Every row comes from one small tree of marks. The marks that hang from a mark follow it in brackets, in alphabetical order. Every link used is in the known rows. Which tree was each row made from?
Known rows:
fozu{luve{tazomus{monoz}} zilek{boro}}: [-0.49 -6.44  0.36  2.66  2.65 -1.75 -0.72 -3.31  3.94  0.23  1.17  4.19
  4.39  2.28 -1.70 -4.08 -0.55 -2.82 -6.20 -1.31 -2.42  4.22  0.77]
boro{luve}: [-1.92  3.02 -1.44  0.14  0.94  1.62 -0.35 -2.59  2.72  2.72  0.43 -0.99
  3.18  0.91  2.23 -2.48  1.42  0.26 -0.98  0.91  0.50  1.05 -0.85]
monoz{bipe}: [ 0.96  0.31 -3.27 -0.75  0.74  0.41  2.47 -1.47 -3.29  2.00 -1.32  1.88
  0.85  0.17 -0.62  1.18  1.50 -2.19 -3.16  0.05 -0.63 -1.79 -0.93]
zilek{boro tazomus}: [ 1.33 -2.12 -0.76  0.28  1.95  2.01 -5.08 -2.77  4.17 -2.55 -4.64  1.51
 -2.18 -0.56 -2.34  0.51 -1.86 -1.29  1.98 -4.22 -3.11 -0.64 -1.91]
luve{tazomus{monoz}}: [-0.44 -1.34  1.75  1.35  0.03 -0.56  0.38  0.05  2.15 -1.49  1.60 -1.73
 -2.06 -0.88 -0.07 -3.39  1.48 -2.23 -4.00 -1.38  1.16  1.77  0.86]
bipe{luve zilek{boro}}: [ 0.91  2.07 -2.24 -0.12  5.49 -4.37  0.66 -3.59 -1.07 -3.21 -5.58  3.35
 -1.70  5.36  2.56 -1.93 -3.38 -0.23 -3.10 -0.62 -0.98 -0.39  1.06]
zilek{boro{luve} tazomus{monoz{bipe}}}: [-0.12 -0.48 -1.64 -1.01  1.05  2.60 -3.77 -7.13  3.53 -0.19 -4.60  0.95
 -0.16  2.47 -0.45 -1.85  0.89 -2.47 -1.20 -3.72 -1.60 -0.51 -2.99]
boro{luve{tazomus{monoz{bipe{zilek}}}}}: [-2.67  2.80 -2.60  0.37  2.03  0.53  1.39 -3.22  2.63  1.30  0.47 -1.20
  1.68  0.89  2.97 -4.52  2.03 -2.09 -5.06 -0.20  1.92  1.40  0.29]
zilek{tazomus{luve monoz}}: [ 1.31  0.26  0.13  1.98 -0.54  0.88 -2.22 -5.69  2.70 -3.19 -0.09 -2.08
 -2.51  3.56  0.93 -0.79  2.32 -2.04 -3.82 -1.17 -0.30  4.10 -1.81]
boro{luve{tazomus{monoz{bipe}}}}: [-2.16  1.96 -1.26  0.67  1.02  1.39  0.60 -3.16  3.38  2.31  0.95 -1.41
  2.07  0.45  1.82 -4.59  2.86 -1.96 -5.03 -0.07  0.98  1.66 -0.54]
bipe{luve{tazomus{monoz{boro}}}}: [ 2.24 -0.04  0.79  2.83  2.03 -1.99 -0.05 -2.42 -0.01 -2.21 -0.77 -0.07
 -1.97  2.12  1.69 -3.56  1.44 -1.02 -6.43 -0.04 -2.21  1.92 -1.16]
zilek{tazomus{monoz{bipe boro}}}: [ 1.58 -0.26 -2.87  0.05  0.45  2.53 -1.06 -3.91 -2.11 -4.25 -1.60 -0.34
 -1.92  0.46  0.83  1.37  1.53 -2.44 -2.04 -2.61 -0.57  0.18 -3.07]
bipe{luve}: [ 2.53  1.60 -0.54  2.04  2.26 -2.30 -1.11 -2.26 -1.13 -0.29 -1.64  0.66
 -0.21  3.70  2.00 -1.37  0.93  0.16 -4.20  0.86 -2.50  1.66 -1.52]
boro{luve{tazomus}}: [-2.30  2.13 -1.46  1.68  2.28  1.54 -0.50 -1.24  5.29  2.08  0.98 -1.47
  2.31 -1.33  1.65 -4.38  1.60 -0.97 -2.96  0.18  0.39  2.01 -0.08]
fozu{zilek{boro{luve{tazomus}}}}: [-0.29 -2.30 -2.65 -0.03  4.79 -1.19 -2.40 -2.18  2.70  1.52 -0.20  3.26
  4.32 -0.22 -0.77 -1.53 -1.97 -2.41 -1.34 -1.44  0.88  0.93  0.62]
monoz{boro}: [ 0.42 -1.80  0.49 -0.29 -0.49  2.46  2.71 -0.31 -1.47 -2.48 -0.20  1.19
 -1.04 -2.45 -0.72  0.09 -1.78  1.06  1.49  0.48 -1.17 -2.45 -0.64]
luve{tazomus{monoz{bipe boro}}}: [ 0.05 -2.09  0.32  0.58  0.12  0.75  2.74 -0.88  0.06 -1.65  0.73 -0.01
 -2.15 -2.21 -0.64 -2.86  1.42 -2.55 -4.71 -1.23  0.34 -0.23  0.02]
monoz{bipe boro{luve}}: [ 0.06  0.53 -3.83 -0.97  0.99  3.72  4.93 -3.56 -2.66  1.33 -1.30  2.34
  1.95 -1.54  0.16 -0.81  0.74 -0.80 -2.24  0.94 -1.50 -3.41 -2.32]
fozu{luve monoz}: [ 0.07 -2.12  0.04  2.14 -0.31 -2.21  2.63 -3.01 -0.01  2.11  2.09  1.18
  5.43  5.44 -0.44 -0.71  3.46 -0.78 -4.10  1.18 -4.78  3.27  2.34]
zilek{boro{luve} tazomus{monoz}}: [-0.50 -0.68  0.10 -0.82  0.69  2.48 -5.03 -6.42  5.18 -1.29 -3.91  0.26
 -0.64  2.40 -0.23 -2.21  0.14 -1.43  0.15 -3.71 -1.65  0.22 -2.51]
fozu{luve monoz zilek{tazomus}}: [ 1.55 -2.64 -5.86  3.33  5.13 -2.85 -1.30 -4.04 -0.96 -0.73  2.66  2.57
  8.14  5.29  0.63  2.05  2.91 -3.99 -5.68 -0.73 -3.58  6.72  1.06]
monoz{bipe{luve{tazomus}}}: [ 2.59  0.92 -3.79  1.99  3.44 -1.21  1.57 -2.06 -2.35  1.55 -1.78  1.89
  0.06  1.05  0.62 -1.50  2.37 -3.19 -7.53  0.24 -2.27  0.20 -1.43]
bipe{luve{tazomus}}: [ 2.32  0.95 -0.74  3.79  3.76 -2.41 -1.11 -0.81  1.43 -0.93 -1.01  0.11
 -0.96  1.46  1.62 -2.97  1.41 -1.06 -6.01  0.26 -2.56  2.75 -0.79]

Which tree is each row?
[-0.26  2.07 -6.62 -1.33  4.56  0.26  1.61 -3.84 -1.63 -0.81 -4.53  2.92
  0.19  1.58  0.97  0.53 -0.75 -3.19 -2.77 -2.08  0.26 -1.68 -0.46] | monoz{bipe{zilek{boro{luve} tazomus}}}
[-0.49 -4.20 -1.34  3.66  2.66 -1.85  0.21 -2.14  2.17 -0.55  3.47  2.46
  5.20  2.17  0.40 -3.24  1.09 -2.96 -7.64  0.00 -1.10  6.10  0.46] | fozu{luve{tazomus{monoz}} zilek}
[-1.55 -1.64  2.26 -0.62  0.36  0.94 -1.21 -3.40  5.84  2.04 -2.20  0.94
  0.07  0.21 -1.77 -4.84 -0.90 -0.54 -0.43 -1.61 -1.12 -1.24  0.20] | zilek{boro{luve{tazomus{monoz}}}}
[-1.94  2.47 -4.64 -1.09  5.37 -0.06 -1.19 -3.23  2.48 -4.00 -4.74  1.75
 -0.82  1.95  2.31 -0.61 -3.33 -1.41  0.40 -2.63  0.79  0.17  0.69] | bipe{zilek{boro{luve} tazomus}}
[-0.22 -0.29 -1.79  0.22  2.50  2.88 -5.35 -4.46  6.39 -0.58 -4.37  0.88
  0.19  0.13 -0.93 -1.19 -0.85 -1.13  1.20 -3.57 -2.90  0.00 -2.44] | zilek{boro{luve} tazomus}
[ 1.66  0.73 -5.68  0.80  5.41 -0.53  6.26 -2.34 -4.92 -3.94 -3.24  3.67
 -1.63 -0.07  1.63 -1.00 -1.30 -2.12 -6.35  0.27 -1.63 -2.32 -0.44] | monoz{bipe{luve{tazomus} zilek} boro}
[ 1.87  1.36 -5.57 -0.41  4.32 -0.50  6.18 -3.18 -6.97 -3.35 -3.83  4.16
 -0.93  1.56  2.17  0.20 -1.29 -1.30 -4.79  0.81 -1.49 -3.06 -1.06] | monoz{bipe{luve zilek} boro}
[-0.82  1.50 -4.98 -2.27  3.33 -0.54  3.46 -3.38 -2.33  0.96 -4.00  3.58
  0.74  1.78  0.45 -0.57 -1.04 -2.55 -2.92 -0.71  0.71 -2.71  0.75] | monoz{bipe{zilek{boro{luve}}}}
[ 3.03 -0.91 -3.39  1.67  2.71  1.05  4.37 -2.24 -3.66 -1.07 -2.19  3.16
 -0.95 -1.36 -0.08 -1.08  0.53 -1.88 -5.91  0.40 -3.49 -2.27 -2.19] | monoz{bipe{luve{tazomus}} boro}
[ 1.80 -0.99  0.47 -1.46 -1.70  0.05  3.67 -5.27 -5.54 -1.54 -1.33  1.30
 -1.39  3.32  0.89 -1.37  1.99 -0.99 -4.71  0.30 -0.71 -1.82 -1.97] | tazomus{monoz{bipe{luve} boro}}
[ 0.26 -1.88 -3.71  0.93  1.52 -1.38  7.58 -4.25 -4.31 -0.14  0.27  3.90
  4.52  4.64 -0.09  0.20  1.98 -1.99 -5.66  1.52 -4.50  0.40  2.42] | fozu{luve monoz{bipe{zilek} boro}}
[-0.67  0.38 -1.53 -1.07  2.89 -1.35  0.26 -5.37  1.88 -5.36 -3.95  1.19
 -3.16  4.31  1.18 -1.11 -2.83 -1.83 -1.75 -2.40  1.27  1.06  1.13] | bipe{zilek{boro tazomus{luve monoz}}}
[ 3.20 -0.16 -3.27  0.54  1.86  1.10  4.48 -3.16 -5.35 -0.62 -2.82  3.54
 -0.24  0.22  0.08  0.20  0.40 -0.84 -4.48  1.10 -3.41 -3.09 -2.52] | monoz{bipe{luve} boro}
[-2.78  1.78 -2.41 -2.12  3.73 -1.20  1.56 -2.75  1.31 -1.79 -3.75  2.22
 -0.07  2.27  1.63 -1.83 -3.64 -0.38  0.40 -1.16  1.77 -1.46  2.26] | bipe{zilek{boro{luve}}}
[ 2.06  2.06 -6.47  0.07  5.72 -1.99  1.04 -4.41 -3.35 -1.95 -5.96  3.81
 -0.96  3.58  1.65  0.54 -0.53 -3.11 -5.37 -1.46 -1.63 -0.86 -1.12] | monoz{bipe{luve zilek{boro tazomus}}}
[ 0.37 -0.81  1.31 -1.06 -2.11 -0.36  7.29 -7.88 -2.44 -2.07 -0.14  0.72
 -2.37  5.10  0.59 -3.05  0.79 -1.86 -6.31  2.02  1.35 -0.07  0.32] | tazomus{luve monoz{bipe{zilek} boro}}
[-1.06 -2.96  2.25  3.73 -0.84 -0.02  1.51 -1.78  3.88 -0.13  2.08  0.04
  1.51  1.77 -0.09 -4.67  2.23 -1.02 -6.48  0.11 -3.13  4.27  0.26] | fozu{luve{tazomus{monoz}}}
[ 0.70 -3.38 -3.50  2.17  3.48 -4.18  1.36 -3.28 -1.91  1.58  3.79  3.45
  8.85  5.75  0.07  0.69  2.45 -2.86 -5.29  0.96 -2.99  5.01  2.84] | fozu{luve monoz zilek}
[ 1.03 -0.57 -1.07  0.38  0.02  2.27 -2.15 -3.25 -0.49 -5.37 -1.03 -1.13
 -2.24  0.52  1.06  1.10  1.00 -1.34 -0.62 -2.41 -0.41  1.11 -2.66] | zilek{tazomus{monoz{boro}}}
[ 0.44 -2.28  5.19  0.06 -4.22  0.39  4.35 -7.00  0.75 -1.51  1.60 -0.79
 -2.59  4.02 -0.26 -3.94  1.14  0.15 -4.05  2.32  0.22  1.31 -0.25] | tazomus{luve monoz{boro}}
[ 2.28 -1.94 -0.74 -0.74  1.24  0.84 -3.73 -6.17  1.17 -2.15 -5.40  1.87
 -2.59  2.97 -1.40 -0.41  0.23 -2.65 -2.07 -3.97 -2.82 -0.59 -2.85] | zilek{boro tazomus{monoz{bipe{luve}}}}
[-0.81  2.69 -3.23  0.03  3.18 -1.68  0.83 -4.13 -0.07 -5.90 -1.60 -0.59
 -2.39  4.29  3.51 -0.20 -1.13 -2.02 -2.85 -1.08  2.72  2.95  0.89] | bipe{zilek{tazomus{luve monoz}}}
[ 1.88 -0.92 -4.71  2.26  4.93 -0.81 -3.15 -2.65  0.98 -2.17  1.09  1.22
  2.85  1.32  0.88  1.47 -0.20 -3.13 -3.02 -1.03  0.91  4.49 -1.08] | fozu{zilek{tazomus{luve}}}
[ 2.11 -0.88 -6.93  0.54  6.16 -3.28 -2.53 -2.22 -3.09 -1.68  1.64  1.36
  5.43  2.82  0.78  4.23  1.83 -4.31 -1.85 -1.77  0.38  3.49  1.44] | fozu{monoz zilek{tazomus}}
[-0.44 -0.20  0.08 -2.20 -2.26  1.94  3.81 -5.31 -3.63 -0.10 -0.28  0.51
  0.09  2.06  1.03 -1.99  2.09 -0.95 -3.32  0.44  0.66 -2.16 -1.66] | tazomus{monoz{bipe boro{luve}}}
[ 1.62 -3.38 -1.80  0.41  3.24 -1.28 -3.47 -5.41  1.99 -1.88 -0.74  2.62
  1.44  2.91 -0.82 -0.16 -1.09 -3.18 -2.27 -2.34  0.47  2.88 -0.72] | fozu{zilek{boro tazomus{luve monoz}}}
[ 1.18 -1.90  2.78 -0.39 -3.80  0.66  6.06 -7.91 -1.30 -0.27  0.63  0.36
 -1.93  4.21 -0.68 -3.37  2.19 -1.41 -6.00  2.08 -0.02 -0.12 -0.81] | tazomus{luve monoz{bipe boro}}
[ 2.55 -3.08 -4.06  0.37  5.27 -3.42 -2.53 -5.37  0.65 -0.24 -0.03  2.80
  4.22  4.22 -1.47  2.17  0.52 -4.25 -2.09 -1.85 -1.26  2.66  1.97] | fozu{monoz zilek{boro tazomus{luve}}}
[-1.17  2.85 -4.31 -0.99  3.63 -1.20  0.07 -2.21 -1.86 -6.50 -2.28 -0.20
 -2.13  2.95  3.81  0.81 -1.40 -1.83 -1.46 -2.18  2.89  1.73  0.74] | bipe{zilek{tazomus{monoz}}}
[ 1.53  4.71 -6.46  2.10  7.25 -3.27 -1.31 -3.15 -2.11 -6.32 -4.14  1.08
 -1.76  4.94  5.37  0.35 -0.98 -1.68 -4.66 -1.19 -0.36  3.13 -0.74] | bipe{luve zilek{tazomus}}
[-2.52  1.79 -0.33  0.98  0.88  1.23 -0.35 -2.52  4.51  1.68  1.48 -1.86
  1.81  0.25  2.00 -5.08  2.29 -0.98 -3.82  0.01  1.05  2.00 -0.09] | boro{luve{tazomus{monoz}}}
[ 0.33 -1.68  0.88 -2.27 -2.62  1.07  4.04 -4.30 -4.94 -1.43 -0.38  1.00
 -1.22  1.47 -0.13 -0.74  1.44 -1.11 -2.69 -0.03  0.43 -2.65 -1.23] | tazomus{monoz{bipe boro}}
[-0.33  0.04 -3.87  0.15  1.93  3.69  4.87 -2.62 -0.88  0.96 -0.82  2.00
  1.43 -3.06 -0.14 -2.11  0.79 -1.83 -3.69  0.39 -1.45 -2.70 -1.77] | monoz{bipe boro{luve{tazomus}}}
[ 2.70 -2.30 -5.33  1.30  5.36 -2.02  0.12 -4.17 -2.27 -2.77  2.13  1.92
  4.43  2.57  0.18  3.23  1.02 -3.70 -2.40 -0.31 -0.86  2.86  1.46] | fozu{monoz{boro} zilek{tazomus{luve}}}
